Each row comes from the steps of one walk. Every step used is in the known rows, and no mark comes twice. Write the walk behind each row, first mark first.
In the rows, 128 means zero.
Known rows:
Y, V: [180 129 125 166 110 129 136 148 108 120 111  79 108 153  87 153 138  96
 120 111 118  80 103  94 118 129 139 196 128  76 102 167 126 143 148 128
 132]
A, V, J, S: [200 138 106 145 109 130 149 107 115 125 135 124 121 139 102 188 120  88
 115 131 163  65  86 118 125 171 112 163  90  53 147 150 138 135 147 133
 128]
S, D: [178 120 127 161 113 123 172 127 108  98 113 104 152 166 100 173 117  98
 106  98 131  96 126 121 117 165 128 176 125  93 140 168 139 113 141 150
 140]
D, S, P: [141  96 124 152 108  97 190 107 119 116 149 128 119 137  97 115 113  82
  65  97 126  86 101 106 108 110 122 183 161  74 144 167 135 156 135 162
 115]
R, S: [169 113 151 131 126 132 178 127 113 107 128 107 136 148 115 152 122 120
 111 114 136  97  93 102 126 155 135 170 114 109 134 189 140 129 129 123
 137]
J, S, P: [150 105 117 143 121 114 172 124 111 119 145 120 129 122  93 147 139  71
  72  98 145  70 121 116 111 126 114 179 146  76 150 152 149 157 144 131
 122]
A, V, Q: [177 138 126 120  91 160 136 156 102  95 103 104 108 166  86 161 112  80
  92 117 146  89 103 127 126 164 128 162 128 100 102 145 120  98 142 145
 137]
R, S, P: [140 102 142 119 122 117 192 118 108 116 149 127 130 135 111 132 120 103
  94 104 133  96  90  97 118 127 128 171 143 108 141 179 140 146 137 135
 130]
R, S, P, V, Y: [148 122 153  69 113 123 190  92  98  72 161 124 120 175 128 129 129 105
 112  83 133 112  48  94 114 122 142 180 152 128 134 168 129 140 117 136
  98]
Y, V, J: [183 131 105 158 105 122 132 126 107 120 127  83 106 159 100 158 128 100
 140 127 133  78  88  84 119 133 135 198 110  64 104 154 124 144 137 118
 126]
S, D, V: [181 125 125 147  92 127 179 126  97  99 113 137 151 174  86 174 120 101
  89  95 124  97 115 133  95 163 132 162 127 104 168 174 126 107 162 171
 130]
V, Q, X: [165 140 128 141 118 138 128 150 125  85 108  73 115 166  92 150 123  79
  97  94 143  75  99 138 130 166 110 195 115  93  91 140 132 102 127 115
 129]
Y, V, Q, X: [181 147 123 148 114 132 114 157 121 104  95  71  97 164  80 155 132  78
 111 103 130  68  94 115 118 148 118 215 121  66  76 137 131 111 142 118
 129]
V, P, S, D: [154 120 118 118  87 132 169 109 109  70  78 130 157 169 100 168 118  93
  68  95 120  92 128  96 110 155 130 153 119  85 155 150 153 115 141 158
 163]
A, V, R, S: [209 131 141 115 106 138 176 105 103 120 116 145 131 162 100 163 110 117
  85 142 132  82  60 103 124 160 114 151  74  87 136 192 121 150 165 158
 130]
J, S, D, V, Q, X: [197 140 120 131 111 124 163 130 118  96 108 147 149 162  80 196 131  64
  62  91 150  74 115 152  85 191 100 184 111  68 165 138 156  87 164 159
 131]
A, V, P: [177 138 133 117  89 149 134 126 114 102 114 127 118 160  90 152 128  84
  68 114 126  67 107 122 140 134 116 144 106  89 133 150 135 124 159 154
 138]
V, R: [183 120 122 146 106 136 155 126 101 104 119  97 129 166  94 142 129  99
  76 118 128  74  95 110 126 135 114 173  91  91 119 168 116 162 148 134
 117]
J, V, R: [187 103 122 144 105 143 144 137  99 126 106 109 123 169  92 155 136  97
  66 126 124  76 112 135 128 134 129 186  84  90 135 181  96 178 179 141
 114]
P, S, D, V: [169 129 107 139  78 130 184 116  92  82  74 140 152 175  82 180 105 109
  95  87 117 102 101 112  81 179 145 152 131  99 172 177 117 106 153 175
 148]
Q, X: [174 141 130 172 125 124 139 131 130 102 115  73 122 155  96 151 123  98
 118  89 131  63  86 138 136 159 109 192 106  86 112 163 127 126 136 119
 124]
R, S, P, V, D: [155  94 157 104 128 111 216 115  84 110 152 126 139 149 116 111 111 123
  91 100 134 128  84  88 111 131 140 167 155 107 154 187 135 148 137 145
 102]
D, S, P, V: [147 100 131 130  98  97 192  94  97  89 152 127 131 149 104 101 121 106
  67  81 119 104  77  97 112 118 130 187 178  77 143 167 120 155 120 167
  92]
D, V, Y: [175 145 135 113  96 145 153 130 109  88 131 113 102 191  95 158 128  78
 109  91 128  86  80 134 104 128 144 169 115 128 139 162 117 121 145 141
 111]
J, S, D, V, P: [189 120 132 112  99 127 175 112 108 103 126 178 162 155  86 184 151  71
  29 102 130  76 144 130  95 145 109 152 110  73 202 146 172 118 178 173
 134]
X, Q: [172 147 125 176 122 117 143 129 126 104 109  76 117 153 107 152 117  88
 112  87 133  66  90 134 138 157 116 197 106  77 119 173 122 126 127 112
 127]
V, Y: [167 136 136 129 115 140 148 132 120  86 130  80 104 185 111 155 128  78
 126  96 135  84  93 124 125 133 138 180 113 118 113 158 130 129 123 123
 121]
A, V, Q, X: [184 157 124 134 103 147 123 146 123  95  97  95 106 166  82 165 108  78
 101 104 147  68  79 144 132 179 107 178 109  81  94 142 122  93 142 140
 131]
J, S: [177 116 128 158 127 130 157 136 117 114 127  99 133 134  98 167 141  86
  92 106 145  72 123 120 121 153 119 177 116  76 143 161 151 142 137 121
 131]
D, V: [172 127 125 141  93 141 157 139  99 100 121 115 123 161  82 149 126 101
  92  97 122  85  98 130 110 142 135 163 124 112 146 173 113 125 153 147
 122]
D, S, P, V, A: [168 115 143 111 110  85 199 105  92  96 139 116 134 145  99 105  97 106
  69  74 112 103  69 105  97 132 112 174 175  92 166 175 116 146 139 181
  87]
A, V: [185 140 126 153  99 145 145 135 107 111 108 103 117 157  88 164 111 101
 112 111 132  79  92 126 132 160 127 158 115  92 123 169 115 122 149 148
 133]
R, S, D, V, Q, X: [187 138 144 105 112 127 183 123 114  90 109 154 151 176  94 181 112  98
  80 101 139 101  86 136  93 191 115 178 111 100 157 166 148  74 159 163
 138]

Write each row's walk:
[187 156 135 125 103 148 142 124 120  97 118 102  93 186 100 172 114  77
 128 104 135  78  74 133 126 148 135 165 106 107 115 159 119 121 142 147
 124] => A, V, Y
[172 100 133 153 112 101 211 114 119 152 136 152 106 141  85 124  82  80
  64 121 134  94 104 115 103 119 123 158 148  58 162 176 134 153 164 193
 114] => A, V, D, S, P
[186 143 132 118  95 131 176 116 106  86 124 136 129 203  95 183 118  79
 106  90 127  96  99 139  90 150 141 168 117 119 162 162 130 105 155 171
 120] => S, D, V, Y
[164  84 131 103 114 123 184 113  94 139 134 154 128 149 104 142 130 100
  52 131 127  87  93 115 113 114 126 182 103  95 157 190 111 188 184 153
 113] => J, V, R, S, P
[176 125 132 112  84 133 169 118  99  89 119 159 154 176  87 165 135  84
  46  98 116  87 129 129 105 135 120 150 116 101 180 155 147 108 176 178
 136] => S, D, V, P
[184  99 152 152 121 106 204 115 102 106 135 109 133 162 107 112 107 119
  83 102 127 121  97 102 113 141 143 177 143  76 149 181 133 146 125 164
  93] => P, V, D, S
[196 122 125 145 109 122 185 121 103 112 121 154 158 152  85 195 134  85
  74 100 138  86 128 132  86 169 121 164 121  78 192 166 153 118 169 168
 130] => J, S, D, V
[161 111 115 112  91 122 169 101  75  82 144 115 135 164  98 110 132 105
  60  92 122  88  67  93 119 118 117 176 140  95 125 157  98 176 139 147
  86] => S, P, V, R
[178 113 149 137 125 119 199 113 112 105 121 131 165 158 117 177 114 118
 109 113 136 110 111 106 112 175 133 171 115  97 156 189 154 111 141 151
 147] => R, S, D
[178 119 129 101 101 128 191  95  97 128 134 166 124 149  94 143 108 104
  65 133 132  79  57  95 115 133 107 150 105  84 144 181 118 165 172 167
 120] => A, V, R, S, P
[192 142 139 122 105 128 163 150  94 107 107 106 128 157  76 153 101 101
  94  90 115  86  90 139  99 156 118 151 120 127 170 183 109 117 172 159
 115] => D, V, A
[191 120 145 135 123 130 148 165 103 130  95  85 124 154  90 165 109  98
 103 102 119  85 120 154 119 159 128 176 111 114 157 188 105 139 180 145
 120] => J, V, A
[187 126 105 136 103 127 160 112 106 114 147 135 130 145  97 175 134  88
  94 118 152  71  92 121 102 154 123 168 101  76 173 154 134 139 150 130
 114] => D, V, J, S
[203 120 139 129 117 124 167 118 101 128 116 121 122 158 100 154 136 118
  91 141 117  82  74  71 110 129 125 189  86  70 119 185 132 169 164 137
 127] => Y, V, R, S
[173 130 107 135  88 133 155 116  98 103 141 117 123 166  97 155 116 103
 113 113 136  85  80 120 113 146 133 165 107 102 149 161 109 126 144 136
 116] => D, V, J
[196 122 113 135 113 112 175  83  91  85 143 122 169 160 120 185 132 112
 109 102 155  99  96 103 111 185 120 182 118  59 163 149 147 125 124 141
 112] => P, V, J, S, D
[197 126 106 158 119 118 140 119 114 132 134  98 113 137 100 179 144  87
 123 130 146  65 100  86 107 141 121 200 104  38 128 145 148 156 144 114
 125] => Y, V, J, S
[173 141 144 110 105 140 148 118  98  59 134  78 114 196 118 142 136 100
 128  76 131 102  67 115 127 141 146 182 131 123 111 156 114 128 109 127
  98] => P, V, Y
[202 126 117 135  88 127 181 109  87 101 112 151 153 183  79 171 118  98
  56 112 121  86 100 124  93 155 117 160  94  91 169 174 116 137 180 183
 119] => S, D, V, R
[188 123 126 126  95 135 155 112  77  74 123  95 142 177 103 130 134 121
  77 101 122  90  69 100 131 144 122 174 109  96 119 166 100 161 132 140
  94] => P, V, R
[154  82 135 160 125  93 215 118 121 141 148 131 116 140  96 107  97  81
  60 110 134 102 121 107 101 105 128 176 155  68 161 174 146 161 148 169
 108] => V, D, S, P
[167 106 130  92  95 121 202 101  89 116 146 176 132 154  90 131 124 103
  44 118 124  87  65 101  94 114 115 156 112 109 170 187 115 167 175 166
 107] => D, V, R, S, P
[193 114 138 172 127 124 161 159 108 143 109  82 103 155  85 145 121  95
 118 123 124  94 124  97 109 126 143 187 121  70 117 171 137 147 161 134
 125] => Y, V, D
[191 116 149  99 110 131 182  97  81  80 131 120 150 170 118 134 132 141
  82 114 127 104  53  84 125 153 125 169  98 102 134 187 116 158 133 138
 103] => P, V, R, S
[152 109  99 136 117 109 167 103 111 122 166 121 127 127 107 153 130  74
  90 111 159  68 102 104 113 130 111 182 128  63 152 141 146 159 135 120
 117] => V, J, S, P
[170 132  88 133  74 123 181  93  90  81  93 143 150 176  96 185  94 113
 113 103 132 102  84 101  82 181 143 156 113  87 175 163 115 109 142 163
 142] => P, S, D, V, J
[153  99 134 132 117 118 190 128  83 105 143 101 128 156 100 107 113 103
  89  88 130 114 101 104 116 121 137 173 164 100 140 164 121 152 137 144
  93] => S, P, V, D
[146 117 127 115 103 100 169 107 111  73 139 117 119 158  97 104 118  85
  57  73 133  94  64 115 110 136 108 206 172  68 114 137 125 125 116 159
  90] => D, S, P, V, Q, X
[174 125 124 133 102 146 125 167 102 102 103  80 101 164  84 152 139  79
 103 115 131  90 117  94 113 134 138 199 140  84  82 141 130 116 138 124
 135] => Y, V, Q
[187 142 106 143  95 137 141 112 108 112 128 106 114 160 102 168 104 103
 130 128 146  77  73 116 135 164 125 160  96  80 124 157 113 125 140 138
 127] => A, V, J
[172 119 138 125 114 146 138 143 117 109 118  92  97 189 109 169 135  75
 117 105 131  87 110 149 125 130 154 193 107 119 127 168 111 144 155 130
 116] => J, V, Y
[159 104 116 115  87 137 160 123 104  94  66 142 151 173  99 183 129  91
  59 104 114  93 145 120 110 151 142 166 112  85 170 161 134 129 170 165
 158] => J, V, P, S, D
[159 113  94 121  97 115 174 100  99 122 166 156 123 133  93 155 130  72
  75 110 151  69  90 114  92 125 116 169 130  74 179 143 132 152 157 142
 107] => D, V, J, S, P
[170 147 105 122  83 134 162 128 106  66  62 131 141 182  76 184 101  87
  84  80 131  93  91 130  84 196 125 174 123  90 145 149 122  74 149 164
 145] => P, S, D, V, Q, X
[180 119 108 150 120 124 155 112 118 115 146 102 131 137 113 173 132  89
 111 122 160  71 104 111 122 154 118 180  97  64 144 147 148 145 128 109
 126] => V, J, S
[159 101 130 108 115 118 195 101  99 116 146 142 134 148 107 128 120 102
  60 122 131  84  77  90 115 117 112 168 111  97 143 179 131 174 153 144
 118] => V, R, S, P
[188 111 142 120 119 131 184 112 104 108 126 123 140 159 110 148 123 118
  79 130 133  86  78  95 124 145 119 167  81  97 137 187 131 160 148 134
 128] => V, R, S
[179  93 147 173 131 107 202 131 125 133 128 111 123 152 100 126  98  95
  79 119 133 104 122 114 111 132 136 176 125  69 151 184 148 147 141 160
 118] => V, D, S
[170 125 115 127  85 124 155 118 107  89  66 130 137 168  89 175 132  92
  78 103 104  86 123  71  96 139 136 173 125  59 138 148 152 125 159 162
 165] => Y, V, P, S, D
[143 105 145  96 110 119 194 104  85  86 154 125 142 147 118 119 128 127
  93  88 130 112  65  87 120 134 135 174 162 113 140 179 123 144 124 139
 107] => R, S, P, V
[157 126 130  95 115 119 169 101  99  79 161 115 117 163 110 144 148  69
  92  74 140  86  80 109 105 122 130 187 154  96 141 140 139 155 123 132
  90] => J, S, P, V, Y
[218 131 139 120 106 127 197  93  99 118 108 166 156 170 100 188 101 118
  79 139 133  92  77 106 111 180 111 150  76  75 159 191 134 132 175 184
 139] => A, V, R, S, D
[214 119 139 134 118 113 190 105  99 126 108 143 149 169  99 180 127 115
  88 137 119  93  90  73  96 152 123 187  88  61 140 187 145 151 173 163
 138] => Y, V, R, S, D
[199 112 144 165 117 114 196 125 122 144 118 132 112 151  89 142  85  96
  83 129 135  99 106 121 113 149 130 156 120  58 154 185 136 138 157 184
 120] => A, V, D, S
[177 125 123 114  86 145 168 145  90  83 109 137 142 183  84 173 118  80
  70 100 137 106 126 132  91 166 134 167 139 112 148 149 131  81 155 168
 135] => S, D, V, Q
[200 126 117 153 103 129 141 132  98 121 107  94 110 165  83 149 139  97
  87 127 115  67  88  87 113 121 122 193  95  66 103 166 115 171 163 138
 122] => Y, V, R
